What can hang from each mark
j802: j53
j53: j103 j158 j190 j701 j802
j158: j811
j811: j59 j158
j103: j53 j462
j59: j811

Every row comes from one small tree of marks. The marks that hang from a mark follow it in brackets, in the order of their numbers. Every link used is in the known rows. Which tree was each row made from?
Known rows
j53(j158(j811) j190 j701 j802): [ 13 -12  27   6 -16 -12 -14  -3  11  10 -28 -43   4  10  27 -33 -10]
j802(j53(j190 j701)): [ 17   7  11  21  -3  -4  -4   9   7   9 -12 -25   5   6   8 -26   0]
j53(j103 j158(j811(j59)) j802): [ 14 -16  25  -8 -29 -21 -15 -13  16  -3 -26 -27   3  11  16 -26  -3]
j53(j103 j190 j701): [ 14   5  20  19 -16  -9  -6   3  16   4 -17 -27  11   5  11 -32 -11]
j802(j53(j103(j462) j158(j811(j59)) j190 j701)): [ 28  -8  37  14 -29 -26 -14  -5  17   5 -16 -30   6  18  30 -38   3]
j53(j103(j462) j158(j811(j59)) j190 j701 j802): [ 23  -8  45  10 -40 -28 -15 -11  19   3 -23 -47  12  22  32 -42  -7]
j59(j811): [-3 -3 -8  5  2  0  0  3  2 -8 -6 11 -8  2 -7  3  1]
j802(j53(j103 j701)): [ 25   4   8  20  -7  -7  -8  10  18   1 -14 -26   5   3  20 -35  -3]
j811(j158): [ -7  -4  -3  -4  -2   1  -7  10   4  -1   2   9 -11  -1   2   0   3]
j802(j53): [12  5 -1  8  4  0  2  5  1  3  0 -4  1  1  2 -9  8]
j802(j53(j103 j158 j190 j701)): [ 24   7  23  26 -15 -15  -6   4  23   8 -29 -41   9   7  29 -48  -2]
j103(j53(j158(j811(j59)) j190 j701 j802) j462): [ 20  -8  48   8 -39 -22  -3  -2   9   8 -10 -35   8  29  30 -35   3]
j53(j103(j462) j158 j190 j802): [ 20  14  34  24 -29 -20   9 -12  15   4 -15 -44  19  18  30 -42  -4]
j103(j53(j158 j190 j701 j802) j462): [ 20  11  40  25 -30 -16  13   5  10  11  -9 -46  14  24  39 -44   1]
j802(j53(j103 j158(j811))): [ 23 -12  12   4  -8 -13  -9  -3  12   0 -15 -13  -2   1  26 -26   5]
j53(j701): [  3  -3   1   3  -1   0 -10   7   7   1  -7 -14   0   0  10 -10  -6]

Write each row's tree
[ 28   7  16  22 -15 -17  -5   3  21   3 -11 -33   7  10  45 -40   3] | j802(j53(j103(j462) j158 j701))
[ 27  -5  39  19 -31 -22 -10  -8  17   6 -19 -51  13  17  45 -48 -10] | j53(j103(j462) j158(j811) j190 j701 j802)
[ 25   9  21  22 -22 -12  -5   1  17  -2  -6 -42  14  14  31 -38  -9] | j53(j103(j462) j701 j802)
[ 23  11  35  27 -30 -20  -2  -5  23   6 -23 -58  19  19  42 -52 -10] | j53(j103(j462) j158 j190 j701 j802)
[ 10   4  23  14 -16 -11  -5   1  15  11 -32 -51  12  11  25 -36 -10] | j53(j158 j190 j701 j802)
[ 33  -4  32  22 -21 -21 -10  -2  15   7 -12 -32   6  13  42 -43   1] | j802(j53(j103(j462) j158(j811) j190 j701))
[ 20 -13  37  -1 -34 -20  -7   0  10   2  -5 -29   2  23  34 -27   5] | j103(j53(j158(j811(j59)) j701 j802) j462)
[ 18 -13  39   5 -35 -24 -20  -9  23   4 -38 -48   9  15  21 -42 -12] | j53(j103 j158(j811(j59)) j190 j701 j802)
[ 24  -2  36  15 -29 -22   0 -14  10   3 -11 -37  13  17  33 -39  -5] | j53(j103(j462) j158(j811) j190 j802)
[ 18   9  32  23 -22  -7   9  13   8  10 -10 -37  12  17  13 -38  -5] | j103(j53(j190 j701 j802))
[  9 -16  32  -3 -24 -18 -20  -6  12   8 -32 -41   4  15  15 -27  -8] | j53(j158(j811(j59)) j190 j701 j802)
[ 17   8  34  21 -25 -14   7   8  14  12 -24 -46  11  16  28 -44  -3] | j103(j53(j158 j190 j701 j802))
[ 28  12  27  31 -20 -19  -1   1  19   8 -16 -39  12  13  39 -47   1] | j802(j53(j103(j462) j158 j190 j701))
[ 28  17  22  31 -17 -12  12  -2   6   5   3 -19  13  14  14 -32   6] | j802(j53(j103(j462) j190))
[ 23  15  37  30 -27 -10  13   8   4   9   3 -37  15  24  23 -37  -1] | j103(j53(j190 j701 j802) j462)
[ 18  10  26  25 -21 -13  -2  -1  14   3  -4 -26  12  12  22 -32  -9] | j53(j103(j462) j190 j701)
[ 11   6  21  18 -12  -5  -4   4   9   9 -20 -43  12  11  10 -31 -10] | j53(j190 j701 j802)
[ 17 -19  28  -4 -29 -21 -25  -7  23  -1 -34 -40   4  11  26 -35 -10] | j53(j103 j158(j811(j59)) j701 j802)
